Each row was made from one small tree. Brackets hold a mark, then the marks that hang from it, in alphabetical order. Every link used is in the known rows. Write each row's tree.
Known rows:
{U {A L}}: [  2 -15   7  -6  23  16  12  -3  -1  -4 -22  16  17  10  12   7   7  11
 -13   9  -8  -2  12  -3 -11  -7  18 -11   9 -27 -22  11  12  -1 -10  -6
  12   9   1]
{Q N}: [ 27   0   7  -4  11  27  24  31  -4   6  -1  18  17  27  21 -10   3  27
 -40  27  34  24  12   3 -15 -10   3   0  13 -21 -10   3   1   4 -29 -14
  18  17  24]
{R {G A {M L}} U}: [ 12   9   5 -13  -4 -18  -6  -5   2  -1   4 -16  -7 -14  -4  17  11  -8
   4 -21  -3  10  -2 -19  -1  23  24   7   3  29  21  22  -2   5   4   3
 -26   9   3]
{H {A P U}}: [-10  -4  -3  16 -10  15   1  13  19  -2   9   5   1  27   2   5 -29   4
 -15  25  -4 -10 -20  24   7 -14 -16   7  11   0  -1 -18  17   8 -17 -26
   4  -9  -5]
{H A}: [ 11  -8 -11   7   2  25  21  23   6   3  13  -7   4  17  13  -6 -20  16
 -32  12   5   9  -7  15 -24  -9   2  -5  17 -18  -8  -4  12  12 -26 -17
  13   8   6]
{M {B {R P}} {L A} Z}: [ -8  13 -10  -3 -16 -10  -1  -7  14  16   3 -36   2 -26  -8 -16   3  -8
   1  -5  38  11  -1  13 -10   2 -33 -26   3   4 -17  23 -16   0  23  20
  12  48   3]
{R P {U {A B L}}}: [ -8  14  -4  -8  12   7  -8 -18   9  -3 -29  27 -12   5  -9  10 -12   6
  13   7 -37 -14  13  -1  12  22   5  10 -12  -8 -10   0  20 -12   9  11
  -9 -21   1]
{B {R U}}: [ 16 -10 -11  -6 -21   1  11   8   6  11   7   0 -12 -15  14 -14  11  18
 -24  15   3   7   3   4 -11   9  17  13   5  -6   2  -9  18  10 -15   6
   2  -6  13]
{A {L R} U}: [-12 -22   8   4  -7   2   1   5  -2   6   7  -6  15   2  -9  15  10  -2
  -5  13  16 -14   2   0  12  -9  10  -1  -7  -6  12   4 -10  -3  -6 -22
   3 -14  -6]
{H {A U}}: [  2 -13  -4  11 -14  18   6  21  10   0  14  -8   6  18   4   3 -23  12
 -15  23   2  -4 -18  17 -12  -8  -1   0  11 -15   9 -14   6   8 -27 -32
   6  -3   3]
{B {R {G {M L}}}}: [  0  23 -13 -10 -12 -13  17   1  -2  -2  12  -8   0   9  21  -7   8  -9
  -3 -30   0   0   5  -6 -26  25  -1  -6  13  12  -2   9   1   3  -6  -1
  -2   2   9]
{B {R P}}: [  1  12 -17   4 -10   8  13   9  -2  10   3   9 -14  19  26 -19  -9   2
 -25   3  -1   9  -4  12 -24   5  -6   0   3 -15 -17  -9  16   6 -10  21
   9   2  13]
{R G H P}: [ -8   6 -14   3   3  -7  14   9 -20  -3  10  29 -15  13  19  -8 -11  -3
  23 -13 -22   6  -1   3  -5  -6  10  10  -5  13   0 -16  33   5 -12  14
  10  -5  -4]
{G A {M L N}}: [ 36  -7  14  -3  23   1  -9  -5  -3   8 -11 -35  10   5   9   3   3  -2
 -30 -17  32   3 -19 -10 -29   1  22 -15  18   0   7  29 -32  -5  11   6
 -11  38  12]
{A {B {R G}} L P U}: [-37  20   8  -8 -17 -11  -3 -13  18 -14  -2  26   8  41  -9  23  -7 -20
  59   2 -34 -42   6  12  33  22 -15   4 -12  -6 -16 -17   2 -24  32 -24
   3 -57  -9]
{B {R G}}: [ -1   2 -13  -5 -13  -5  26  10  -5   3  10  10   1   9  24 -12  11   4
   1  -4  -3   6   9  -1 -19  11   8   2   8 -13 -15  -9  15   5 -14  -2
   8  -6  11]
{Z {Q N}}: [ 43  10  17   5  26  32  29  29   2  11  -4  31  24  38  14  -6  -2  34
 -46  32  39  26  22  -4 -12  11  -4  -3  16 -24  -6  -3  -7  -3 -35 -16
  18  27  31]
{U {A {B {R H}} L}}: [ -6   3   2 -15   4   5  -2 -18   1 -17 -18  17   7   7   8   0  16  -6
  32 -11 -45 -17   5   3   0  13  -5  -7  -1 -24 -18 -11   3 -11  10  -3
   5 -17  -2]
{H {A {B {R G}} L U}}: [-30  12  -4  -8 -20  -2   6  -1  17 -14  15   4   5  39 -10  20 -22 -13
  54  -8 -39 -33  -3  15   7  32 -22  -7  -6 -13  -6 -22  -6 -17  12 -33
  -1 -51  -1]
{R H P U}: [ 11 -10 -13   5  -8   1  -1   4  -9   3   6  19 -29 -15  11 -12  -8  11
  -1   6 -16   7 -10   6   4  -8  16  22  -9  16  21 -17  36  11 -13  22
   3  -4  -1]
{A {B {R H}} L P U}: [-22   6  11  -3 -20  -5 -14 -14  11 -18   4  21   0  25  -5  16  -1 -20
  53   4 -39 -40 -13  20  35   6 -17   5 -13  -3  -3 -25   1 -15  31 -17
   9 -47 -14]
{M Z}: [ 15 -24   0  10   4  20  23  20  -9   6  -5 -11  17  -6   7  -8  -7  36
 -42  29  41   7  10  -4 -38 -19  18 -10  21 -19  -6   9   4   9   0   6
  35  19   5]
{L A R}: [  5 -16  -1  12  -2  -1   5  12   2  20   4 -18   3 -12  -5 -12  24  -7
 -44  10  38  28   1 -10  10 -21   4   2  -3  -2  -6   9  -8   4 -22  -1
  -6  20  -5]
{L {A B} {R U}}: [  5  -6   0   4 -13  -7 -10   0  15  18  -1 -15 -10 -27 -27  -3  21  -3
 -17  12  17  16   8 -12  33   0   5  17 -12   5   7   4  -9  -5  -6  -5
 -22  -7  -6]
{A {B R} L}: [  2   3   4 -11  -6  10  15  -1   4  -3   0   5   9  28   4   6   4  -4
  12   0 -14 -16  11   7  -7  17   3 -11  -2 -31 -21   3  -7 -12  20 -14
  15 -27   8]
{M {N Q} Z}: [ 25 -22   5   5  26  23  17   7 -22  14 -31 -16  22   3  12 -26 -10  50
 -24  39  59  -8  16   1 -39 -27  17 -16  13 -25 -12  -2 -21  -5  18   4
  40  21  15]
{G {A P} M}: [ 17   4  15  11  15  11 -11   5   0  -6 -13  -7  -2  16  12   8  -5 -13
 -42   3  14  19 -16  -7 -10 -12   2  -3  11   8  -9  17  -4  12  13  16
 -10  22   1]
{G {A L} M {R P}}: [  0  13  25   2  21   0 -22  -5 -21 -15  -6 -10 -13  17  -2  11  -1 -33
 -20 -24  -5  23 -11 -17  -9   2  -9 -16 -17   1   6  28 -32   8  27  37
 -25  11   4]
{A {L {R G H}} P U}: [-39  -6   3   5  -8 -24  -6 -10  -1  -9  15  23   3   9 -10  17   7 -21
  42  -5 -19 -26   0   4  47 -10  -7  12 -16  26   9 -19  10 -11   7 -13
   1 -31 -26]
{L {R P}}: [ -1   6 -16  13   0   6   5  10  -6  17   4  -1  -7   0   7 -14  -2   1
 -40   7  21  17   3   1 -10 -10  -5   5  -1   0  -5   3   7   8 -20  15
   0  10   2]
{G {A L} {R U}}: [ 14 -25  32 -11   2  -3 -13  -2  -7  -5   4  -8  -5 -16 -15  17  26  -8
  -5   3  -8  19  -5 -14  17  -1  25   2 -16 -12  14  19 -18  11  12  10
 -18   2   3]
{M {L R}}: [ 13  -2  -7  -3  -7   3  12   6   3  19  16 -20  14 -13   4  -6  19   3
 -33  -2  29   9   3   4  -7  -6   6  -3  12   1   6  22  -6   9 -26 -17
   5  26   0]
{R G H}: [  5 -13  -6  -3  -2  -5  21  14 -20  -7  13  19   2  -4  18  -5   8   8
  19  -9 -13   8   2  -5  -8 -12  26   7   6   4   3 -11  26   9 -17  -8
  17   0  -2]
{A {B {R P}} L U}: [-23  16   3  -6 -18   5  -5  -6   8  -5  -2  13   0  38  -3  15 -13 -14
  34   5 -22 -32  -4  13   8  22 -15  -2 -16 -22  -5 -11  -7 -19  27 -10
   3 -44   3]

Which tree is each row?
[-16  -2  20   1  -4  11  -9  -3  14  -7  -9  19  18  38 -15  28 -15  -7
  24  23 -12 -34  -2  13  32  -3   1   2  -6 -13 -11   0  -1 -16  26 -32
  11 -36  -8] : {A B L P U}
[ 16  -6   6   1  24 -10   1   2 -14   0 -15  -8   5  10  10   4  -4   1
  -7 -19  16   8  -2 -23 -27   5  26  -7  11  -1  -6  10 -13  -8   8  10
 -13  13  10] : {R {G A {M N}}}
[ -9   5  17   6  -3 -17 -22  -3  -8 -22   1   8  -5   6   6  15   2 -23
  32 -16 -21   2 -23 -11  17  -7  -1  11  -2  33  19 -10   6   3  13   5
 -17  -6 -15] : {R {G {A P U} M} H}
[ 19  10  17  -1  26  -4 -35 -10 -15  -1 -19 -26 -10 -22  -5 -12  -5 -16
  -9 -28  23  25 -16 -13 -24  -6 -15 -20  -2  -1   2  28 -46   9  21  34
 -34  45  22] : {G A {M B N} {R P}}
[ -2  15  -6   9   2  22   6   9  18  -5   3   7   1  34  -2   2 -31   2
 -12  15 -15  -6  -6  22   1  -1 -20  -1  12 -13 -20 -11  10   0  -3 -22
  11 -14  -2] : {H {A B P}}
[  1  -5   7  -2  -1 -13  -1   1   6   2  -2  17 -11  -1  -4  14   6   0
   8  12 -12  11   1  -8  25   4  23  21  -3  14  -5  -2  22   5   2  10
 -13  -4  -4] : {R {G {A P}} U}
[  3   2  -8  -5  -2   1 -10  -9  10   8 -17  -1  -3 -35 -13  -6  18  13
 -10  11  -7   4  15 -10  10   8   4  18   0  -3   6   0   2   1 -22  -4
 -19  -5  -1] : {L {R {U {A B}}}}
[  3 -15   8  -2   1   4   3   5 -15 -18  26  -2  -4   0   3  -3   3  -6
   4 -14 -24  10 -12   6   0 -14  -7  -8  -6 -11  14  -7  -6  16 -11  -4
   5  -3  -7] : {G {R {H {A L}}}}
[ -5   8 -18   5   2  -3 -10  -9   3  13 -14   8 -20 -27  -2 -13   5   7
 -25   8  -5  12  10  -4   6   5  -4  20  -7  10   4  -4  20   4 -27  24
 -21   5  -2] : {L {R P {U A}}}
[-13 -15  -7  -8  -4 -23  11  -5 -10  -2  19  12  -6 -22  -7   9  19  -2
  27 -13 -18  -7  14 -12  23   3  21  10 -18  24  15  -8  14  -4  -6  -1
   1 -24 -15] : {A {L {R G H U}}}
[ 11  -4   0   0  -9  -5 -12   1 -19  -4  11  15 -28 -27   0 -16   8   2
  -1  -2 -20  19  -8  -1  11 -10   3  21 -16   8  30  -9  14  21 -15  26
  -9  -1   0] : {G {R H P U}}
[-15   6   2  -2   1  -4  -7 -14  15   3  -4  14  -3   3 -25  16   2  -7
   6  10 -12 -19  16   4  41   8  -4  11 -14  10  -8   1   3 -15  18  -9
  -2 -35 -13] : {A B {L {R U}} P}
[ -6 -24   1   6 -10  10   4   9   0 -15  24   0   1  14   4  12 -13  -1
  23   2 -22 -17 -21  17   4 -14   1  -3  -3  -1  17 -23   9   2  -7 -25
  14 -16 -11] : {R {H {A L U}}}
[-23  16 -16   1   7 -22   3 -10  -6   0   4   8 -19  -3 -10  11  -8 -13
   2 -22  -7  -6  20 -19   7  22   3   7 -19  33   9   5   9 -10   5  19
 -16 -25  -9] : {A {L {R {G M} P U}}}
[-18   9   0  12 -20 -13 -26  -4   2   6   4  -4 -16  -2 -20  -3   7 -29
  21   0  -3   1 -17   3  40 -12 -24  14 -25  11  18 -17 -13 -10   2   2
 -21 -15 -18] : {L {A B U} {R H P}}
[-10   6  11  -4  23  14  -3 -16  12 -11 -34  30  15  26  -2  14  -3  -1
   8  10 -28 -17  13   4  14   2  -2  -4   6 -20 -34   5  10 -12  15  -8
   8 -12  -8] : {U {A B L P}}
[  3   3   5   0   0 -25 -17  -8  -4 -19   3   9 -24 -14   0   9   5 -14
  24 -17 -29   9 -11 -16  21   4  13  21  -7  46  17  -9  18   7  13  23
 -23  -7 -14] : {R {G {A P} M} H U}
[-25  12 -19  10  -8  -9   2   7  -6 -12  22  22 -17  24   8   0 -32  -8
  44 -11 -40  -8 -19  17   4   2 -16  11  -9  15  15 -36  27   2 -15  -3
  -1 -21 -12] : {R G {H {A U}} P}
[ -5  15   4  10 -10 -14 -20  -7  14   8   6 -26   1  -3 -12   3  10 -29
 -31  -9  32   3 -12  -4  21  -6 -21   3   1  39  19  19 -21   0  -2  -9
 -20  15 -14] : {G {M {L {A P U} R}}}
[-22   8   0 -12  12  -9   0 -19  -4 -15 -14  19  10  -5  -7   9  20 -10
  44 -21 -40 -12  18 -12  16  10  -3  -1  -7  -5 -12  -6   0 -16   1  -9
  -6 -20 -15] : {U {A B {L {R G H}}}}
[ 19  12  10 -14  -5 -13 -27 -20  -9 -20   0 -10 -13 -50  -1 -11  29  -6
   0 -32 -24  12  -7 -18   0   6  -2  10   1  29  45  13  -9  20 -16  12
 -27  19  -4] : {G {M L} {R H {U A}}}
[-11 -14   7   3 -13 -19  -9   4 -11  -2  16  -5  -2 -19  -2   8  27 -16
  30  -9  -7  10 -14 -10  20 -10   5  13 -10  13  21 -13  -5   6 -12  -2
 -18  -2 -13] : {L {R {G {A U}} H}}
[ 20   0   8  -2  -3   2  -9   6 -11  -6   1 -11 -14 -34  -3  -9   6   7
 -38  -5   9  22   4 -22 -14   2  11  10   2  11  31  16 -10  22 -13  12
 -19   4  11] : {G M {R U}}
[ 14   6  -1  -4  -1   8   3   3   0   2  -1 -43  19 -38  -2  -4  -9  15
 -24  -8  50   6   6  -6 -41  -3  -8 -28  28  12   3  42 -21  12  12  -5
  18  48  12] : {G {M B L Z}}
[ -2  -7  10   1   6 -11  -1   3 -10 -10   7  18  -6   9  12   7  11 -14
  28  -6 -24  12 -13  -1  18 -16  13  11   0  12  -8 -10  18   8   6  10
   2   6 -12] : {R {G {A P}} H}
[ -7 -12   0  -2  19   5   6  -8  -1   1 -18   5  15  -5   3   1  19   3
 -17   1  -1   1  15  -7  -2  -5   5  -8   3 -16 -15   9   3  -3 -15  -2
   0   7  -5] : {U {A {L R}}}
[ -8   2   0   9 -15  11 -11   5  13 -16  12   9  -2  20  -3   4 -24  -3
  29  10 -32 -20 -24  26  21 -11 -22  10   1   2  11 -32  10   0  -3 -27
   6 -25 -13] : {R {H {A B P U}}}
[-14  20 -21   0  -7  -8  20   7  -5   5   5  20 -12  24  24 -15  -7  -5
   4  -9 -12   5   7   6 -17  17  -5   4   0  -4 -19 -13  23   2  -8  20
   5 -10   9] : {B {R G P}}
[  5  11  -2  -3 -13  -9  -4  -6  10   4   1 -54   8 -34  -6 -13   4  -7
 -15 -18  47  12   1  -5 -25   5 -25 -29  15  17  -3  34 -30   3  21  13
   5  47   7] : {G {M {B R} {L A} Z}}
[  0   3  -5 -17  -3 -14  -3 -13  -1 -15 -14  30  -7 -28  -3   1  14  11
  54  -8 -53  -7  11 -13  17  16  20  24  -2   8   9 -20  28  -3  -9  -4
 -11 -22  -8] : {R G H {U {A B}}}
[ 14 -17 -12  -3  10 -13  -4 -23   8  21 -18 -28  12 -51 -16 -14  10  36
 -16   6  37 -17  15  -9 -16   5   9   0  13   9  12   7 -16 -15  -5  15
   2  28  -2] : {M {L {R {U A}}} N Z}
[  0  15  -2   3  -9   2   0   2   9   9  -7   1 -12  24   2 -12  -1 -18
  -9   3   0  11  -5   7   5   6 -13   0  -9 -18 -19  -2  -3  -8   8  11
  -4  -6   5] : {L {A {B {R P}}}}
[ 18  -9  14  -8  17   5   0 -10  -1  23 -24 -46  29 -28 -11 -24   6  20
   7  16  78   0  10   9  -9 -26  -4 -35  10  -5 -16  27 -45  -9  31  -9
  26  61  12] : {M B {L A} {N Q} Z}
[ -5  13 -26   9 -12   4   7   6  -1  -5  19   4 -27  20  23 -23 -17  -8
   1 -12 -29   4 -21  25 -18   3 -29   2  -2   1  -3 -33  20  10 -12  20
   7  -5   0] : {B {R {H A} P}}
[ 22 -33  -3   2  16  10  10   6  -5  16 -19 -25  25 -38  -4 -18 -13  44
 -13  18  63  -4  13  -3 -43 -20  16 -23  25 -22 -19  14 -16  -4  12   5
  30  44  17] : {M B N Z}
[ -6  23 -13   4  -9  14   4   2  23  -5   8   4  -6  35   4  -7 -27  -5
  -6   6 -25  -8  -8  27   0  12 -34   1   9 -12 -23 -20   7  -2   1 -13
   5 -21   0] : {H {A {B R} P}}
[  7  20   0  -5  -3  -4 -25  -4  -8  -4  -1 -14 -22 -45 -10 -12  -7  -5
 -15 -17   9  26   2 -13  -9   4 -13  -1  -6  20  20  23 -12  23  -1  22
 -28  20  16] : {G {M B} {R P U}}
[  2 -22  16   0  12   4   1   4  -4   6   3 -15   8   7  -2  17  20 -12
 -21   3  14  13  -2  -8   4 -10  15 -10  -6 -15  -8  20 -18   3   6   2
  -3  12  -2] : {G {A {L R}}}
[-15  -5  12  -2 -12   5  -5  -1   7   1   2  -4  17   9 -20  22   6  -6
  17  10   2 -24   5  -1  18   3   1  -2 -12 -16   7   4 -20 -16  10 -34
  -2 -35  -5] : {A B {L R} U}
[ -8  10 -14   1  -3   2  -6  -8   6 -12  13  14 -29  13  -9   8 -32  -5
  35  -7 -53 -17 -10  17  19  15 -10  10 -22  11  12 -26  21  -7  11   5
  -1 -37 -10] : {R {H {A B L}} P U}
[-28   6 -13   2  10 -11  16   0 -11   5   8  15  -3  16   0   9  -3 -12
   4 -13  -2  -2  18  -6   6   6   2  -4 -14   5 -14   4   9 -10  -1   8
   3 -14  -6] : {A {L {R G P}}}
[ 13 -16 -10  -4   6  -8   2 -10   3  25  -2 -47  26 -55 -15 -17   5  26
  -7  -3  69 -10  13   3 -27 -10  -3 -27  19   2  -3  27 -35  -7   6  -2
  18  52  10] : {M B {L R} N Z}
[ 37 -23   8  10  31  17  16   4   1  18 -23 -11  34 -25  -8 -13 -18  52
 -20  25  71  -1  21  -9 -39  -3   6 -28  29 -27 -17  10 -27 -11   6   3
  31  50  25] : {M B N {Z Q}}
